Each row was made from one walk, in order. Every step used is in the known rows, and no mark comes twice. Write each row's walk.
Known rows:
kuvi/faruk/rupaluz/nuta/ginu/toted: [ 20 -12  -5   1  23   4 -32 -17 -23 -14  22  -7  27  12 -14 -28 -16  53
  -2  -6  -6  10 -16  -2  -8]
kuvi/guleg/faruk/nuta: [  5  14   9  24  44  -1 -12  -4  32 -10   0 -26 -10   3   8 -36   9 -32
  -3  -3   2  -4  -4 -12   3]
ginu/kuvi/faruk/nuta: [-18  17  -8  28  72 -10 -21 -10  -7 -29   5  16  19   0  13 -35   0  31
  -7   9  -9   2   1  -8 -12]
kuvi/faruk: [ -8   4 -11   4  23  -6 -19 -19 -20 -24   3   4  14  -4  11 -18   2  14
  -7   2  -3  -4   1   2 -11]
faruk/nuta/ginu/toted: [  8   6   6  14  54  12 -21  -3 -25 -21  44   2  27  -3  13 -20  -1   7
 -10   0  -3   7 -18  -1   4]
peromi/rupaluz/faruk: [-15  29  -6  19  -4  -9 -25  -8 -12   1  22  29   7 -18  26   2  -9 -33
 -20   8  -1  -4  -1  -1 -18]
nuta/faruk/rupaluz: [  7  -1  -3  17  -8  -8 -20  -8  32 -11  10   6   3   8  -4  -9  -2  17
  -4   1  -1  -5  -3 -11  -1]
nuta/ginu/kuvi: [ 11  16   2  24  24   0 -29 -13 -16 -23   9  39  23   6  -2 -11   1   3
 -19   4  -7   2   3  12   3]
peromi/rupaluz/nuta/faruk/guleg/kuvi: [-49  20   2  38  24 -13 -18 -18   0   7   6  -8  12 -19  49  -4 -13  -4
 -10   1  -4  -5   3  -4   3]
kuvi/faruk/rupaluz/nuta: [  4  -8 -12  -4  21  -9 -22 -11  12  -5  -5 -14   9   9 -10 -27  -9  50
   3  -3  -7  -3  -1 -11 -25]
kuvi/guleg/faruk/nuta/ginu/toted: [ 23   9  14  27  45   8 -22  -9  -5 -19  26 -20  12   5   4 -34   4 -34
  -7  -4   2  10 -19  -4  19]
peromi/rupaluz/nuta/ginu/kuvi: [ -7  26   1  26  31  -6 -35  -1 -26  -1   7  36  18  -8   8 -19 -12   4
 -17  -3 -10   3  -4  11   4]
nuta/ginu: [ 15   5   2  11  11   4 -21 -10 -30 -14  16   8  17   1   0  -6   1  -2
 -15  -2  -3  -2   0  15   3]
faruk/guleg: [-21  18   0  -8  21   6 -15  -7 -12  -8   3  -5  13  -4  42   4   5  -4
 -14  -4  -2  -5   7   4  -7]
faruk/nuta/ginu/kuvi/guleg: [ 18  17   2  40  65  -3 -17  -6 -19 -17  14   9  19  11  -9 -46  -2  -5
 -14   3  -4   4  -2   8   3]
peromi/rupaluz/faruk/nuta/ginu/kuvi: [ -8  28   2  51  43 -11 -27  -1 -24  -3  33  46  25 -16  13 -16 -15 -20
 -31  18  -3   4   0  -6  -5]
rupaluz/faruk/nuta/ginu/kuvi: [  5  13   3  33  56  -8 -24 -13  -3 -12  25  29  26  -1   0 -20 -12  -7
 -24  14  -2   2   7  -4 -15]
kuvi/guleg: [  3  16  -5   9  17   0 -14 -14  -8  -9   5 -12   2  10  10 -30   4 -25
  -4  -4  -3  -5  -2  12  -8]
peromi/rupaluz: [-17  29  -5  19   5  -3 -25   4 -24  -3  17  20   7 -16  24  -5   2 -17
 -13   1  -6  -4  -6   1   1]
faruk/rupaluz/nuta/ginu/toted: [ 26  -8   4  -1  16   9 -30  -6  -1  -3  29  -4  19  13  -8 -16 -11  31
  -3  -9  -7   8 -16  -1  -8]
kuvi/guleg/faruk: [ 11  14   4  19   5  -1 -19 -14  21 -11 -10 -23  -8   5   6 -23  10 -36
  -4  -6   1  -2   1   0   3]
nuta/faruk/guleg/kuvi: [-32   9   6  34  25  -5 -12 -27   4 -14   8  -6  15   1  43   0   0  -5
 -14   5  -1  -7  10   0   3]
peromi/rupaluz/faruk/ginu/toted: [-21  40  -2   7 -10   0 -24 -12 -31  11  35  26   0 -18  53   1 -14 -41
 -15   9  -4   4 -19  -4 -18]
rupaluz/nuta: [-10  10   1 -14  28  -5 -23 -13  22  -1  -3 -16   7  -1  12 -15  -4  12
   0  -6  -7  -6   5   3 -18]
faruk/ginu/nuta: [-18  31   3 -12  10   0   3  -8  11  12  -9   7 -13   1  25 -10   6 -15
  -9  12  -8  -3  -5   0  -8]

Write each row's walk:
[ 24   6  12  27  43   1  -9  -1  -5 -11   6 -25   1   4  -7 -36   5 -30
 -11  -3   4   0  -2  -1  17]  kuvi/guleg/faruk/nuta/ginu
[-34   7   6  22  37 -10 -17 -31  19  -1   0 -19  12  -5  40  -5 -10   8
  -6  -1  -2  -8  11  -2  -6]  rupaluz/nuta/faruk/guleg/kuvi
[ -9  35  16  15   7  -5 -20  -9  24  -5 -20  22 -17   5  30  -3   6 -20
 -11   0  -7   0   4  -5   6]  guleg/faruk/ginu/kuvi
[-14  29   1  -5   6  -5   1 -20  24  20  -5  10  -8  -4  23  -5  -6 -36
 -19  21  -3  -4   0  -3 -28]  rupaluz/faruk/ginu/nuta
[-29  12   7  25  30   4 -13 -14 -15  -7  10  -2  14   1  44   1   3 -12
 -15   3  -6  -6   7   2  -7]  faruk/guleg/kuvi
[ 19   1  11  14 -15  -1 -23   4  47  -7  -4   0  -7  14  -3  -4   8  -5
  -6  -4  -3  -3  -1 -18   2]  guleg/faruk/rupaluz
[-33  20  -2  -5  14  -6  -3 -22  26  -5 -10  -2   8  -9  35  -1   5   2
 -16  12   2  -2   3  -3   5]  ginu/nuta/faruk/guleg
[-12  29  14  -4   2  -1   1  -9  37  10 -24  -4 -20  -1  25  -4  12 -30
  -9  10  -3  -1  -5  -7   5]  guleg/faruk/ginu/nuta
[  0  17   0   7  20   4 -34  -4 -39  -2  31  12  25 -14  20 -12 -11  -1
  -9  -7  -6   7 -21   6   6]  peromi/rupaluz/nuta/ginu/toted
[-12  26   2   4   2  -1 -19 -27  -6 -12  21   6  -1  -2  39  -4  -3  -4
   0   0   0   1 -16   3   4]  nuta/faruk/ginu/toted
[-25  11 -11  -8  27   0 -15 -16 -37 -18  -1 -11  18  -8  39  -5   2  21
 -13   2   0  -3   7  -1 -10]  kuvi/faruk/guleg
[-17  17   0  -9  14 -13 -12 -26  17   8  -9 -16 -12  -3  27  -9 -10  10
   5  -4  -2  -8   2   2  -7]  rupaluz/nuta/faruk/ginu
[ 11   7   5  19  50   1 -11   1 -22 -13  27   2  20  -1   0 -18   0   4
 -14   3  -2  -2  -3   2   6]  faruk/nuta/ginu
[-19   3   0  53  71  -7 -11 -14 -12 -22  22 -14  22  -4  14 -34   0  19
  -5  13  -8  -5  -3 -12 -10]  guleg/kuvi/faruk/nuta
[ 13   7   3   8  17  11 -29 -15 -34 -25  36   9  28   2  12  -6   0  -1
 -13  -3  -5   6 -16  11   6]  nuta/ginu/toted
[  7  16   7  35  67  -1 -23  -1 -14 -19  18  27  21   5   0 -24  -1  11
 -17   6  -7   2   0   0   3]  faruk/nuta/ginu/kuvi
[ -6  11  14  17  43  -3 -19   3  38 -11   4 -14   1  -3  16 -13  10  -7
  -7   1  -1  -3  -2 -16   5]  guleg/faruk/nuta
[-16   3  -4  46  28  -6 -18 -26 -17 -24  10   4  18   0  10 -22  -1  10
  -7   8  -8  -4   2   1 -12]  guleg/kuvi/faruk
[ 11   7   2  -9  30   8 -34 -18 -15 -12  26  -6  25  -1   8 -13  -7  17
  -5  -9  -6   6 -12  10  -4]  rupaluz/nuta/ginu/toted
[  5  11  -8  29  31  -5 -27 -23 -47 -36   3  32  30   3  -4 -23  -3  20
 -17   5  -6   3   3  10   0]  nuta/ginu/kuvi/faruk
[-19  24  -3   6  16  -7 -25  -2  -2  12   7  -1   4 -16  22 -11  -6   0
  -3  -4  -9  -6  -5  -1  -4]  peromi/rupaluz/nuta
[ -5  31  10   7   4  -1   3 -13  29  15 -28 -17 -28   7  19 -26   9 -53
  -7   5   0  -1  -5  -3   5]  kuvi/guleg/faruk/ginu/nuta
[  1   5 -11  32  20  -7 -27  -8   4 -22   0  27  17  16 -10 -27  -2  39
  -7   4  -9   3  -1 -12 -13]  ginu/kuvi/faruk/rupaluz
[-35  30  -7   8  -2  -5 -22  -5 -27  11  16  18  14 -23  52  10 -11 -34
 -29   7   2  -3   5  -6 -18]  peromi/rupaluz/faruk/guleg
[ 23   4   5  16  -9  -1 -19   0  40  -4  -9 -17 -13  20 -12 -26   7 -25
  -1  -7   1  -3  -5 -12   2]  kuvi/guleg/faruk/rupaluz
[ 29  -8  14  12   4  -1 -26  -2  26   6  -8  -9   3  12 -22 -11  -5  12
  -6  -9  -3  -1   2 -11   5]  guleg/faruk/rupaluz/nuta/ginu
[ 18   6  17  25  43   1 -16   2   4 -13  10  -7  10  -2   0 -13   5 -10
 -14   1   1  -1  -1  -5  18]  guleg/faruk/nuta/ginu
[ -5 -12  -2  32  29 -11 -19 -17  15  -4   1 -12  12  15 -11 -30 -11  43
   0   3 -11  -4  -1 -12 -24]  guleg/kuvi/faruk/rupaluz/nuta
[ 25  18   8  43  14  -3 -27 -21  -1 -23 -10  10   5  13  -7 -27   4 -33
 -18  -3  -2   5   5  10  16]  nuta/ginu/kuvi/guleg/faruk
[-16  11  -8  -3  49  -7 -23 -23 -42 -20 -14   5  34  -1  19 -18 -10  38
 -17  -2  -4   5  12   8  -6]  rupaluz/nuta/ginu/kuvi/faruk/guleg
[  6   0   0 -10  15  -2 -21  -1  36   9   0 -13   2  12  -7 -16  -6  27
   2  -6 -10  -6   0 -12 -23]  faruk/rupaluz/nuta
[ -4  39   0  18  24  -4 -13 -17 -14  -3  -8  11 -13  14  21 -32   0 -31
  -6   1  -8   0   0  10  -8]  faruk/ginu/kuvi/guleg
[-18  31   0  18   8 -12 -20 -23   7  -9  -5  30  -7   3  27 -10  -3  -4
  -8   4  -4  -3   3   4   4]  nuta/faruk/ginu/kuvi
[ -6  -5   3  60  67  -4  -7 -15 -43 -27  28   1  32  -2  -4 -34  -5  17
 -12  13  -4  -1  -3  -5   0]  guleg/kuvi/faruk/nuta/ginu
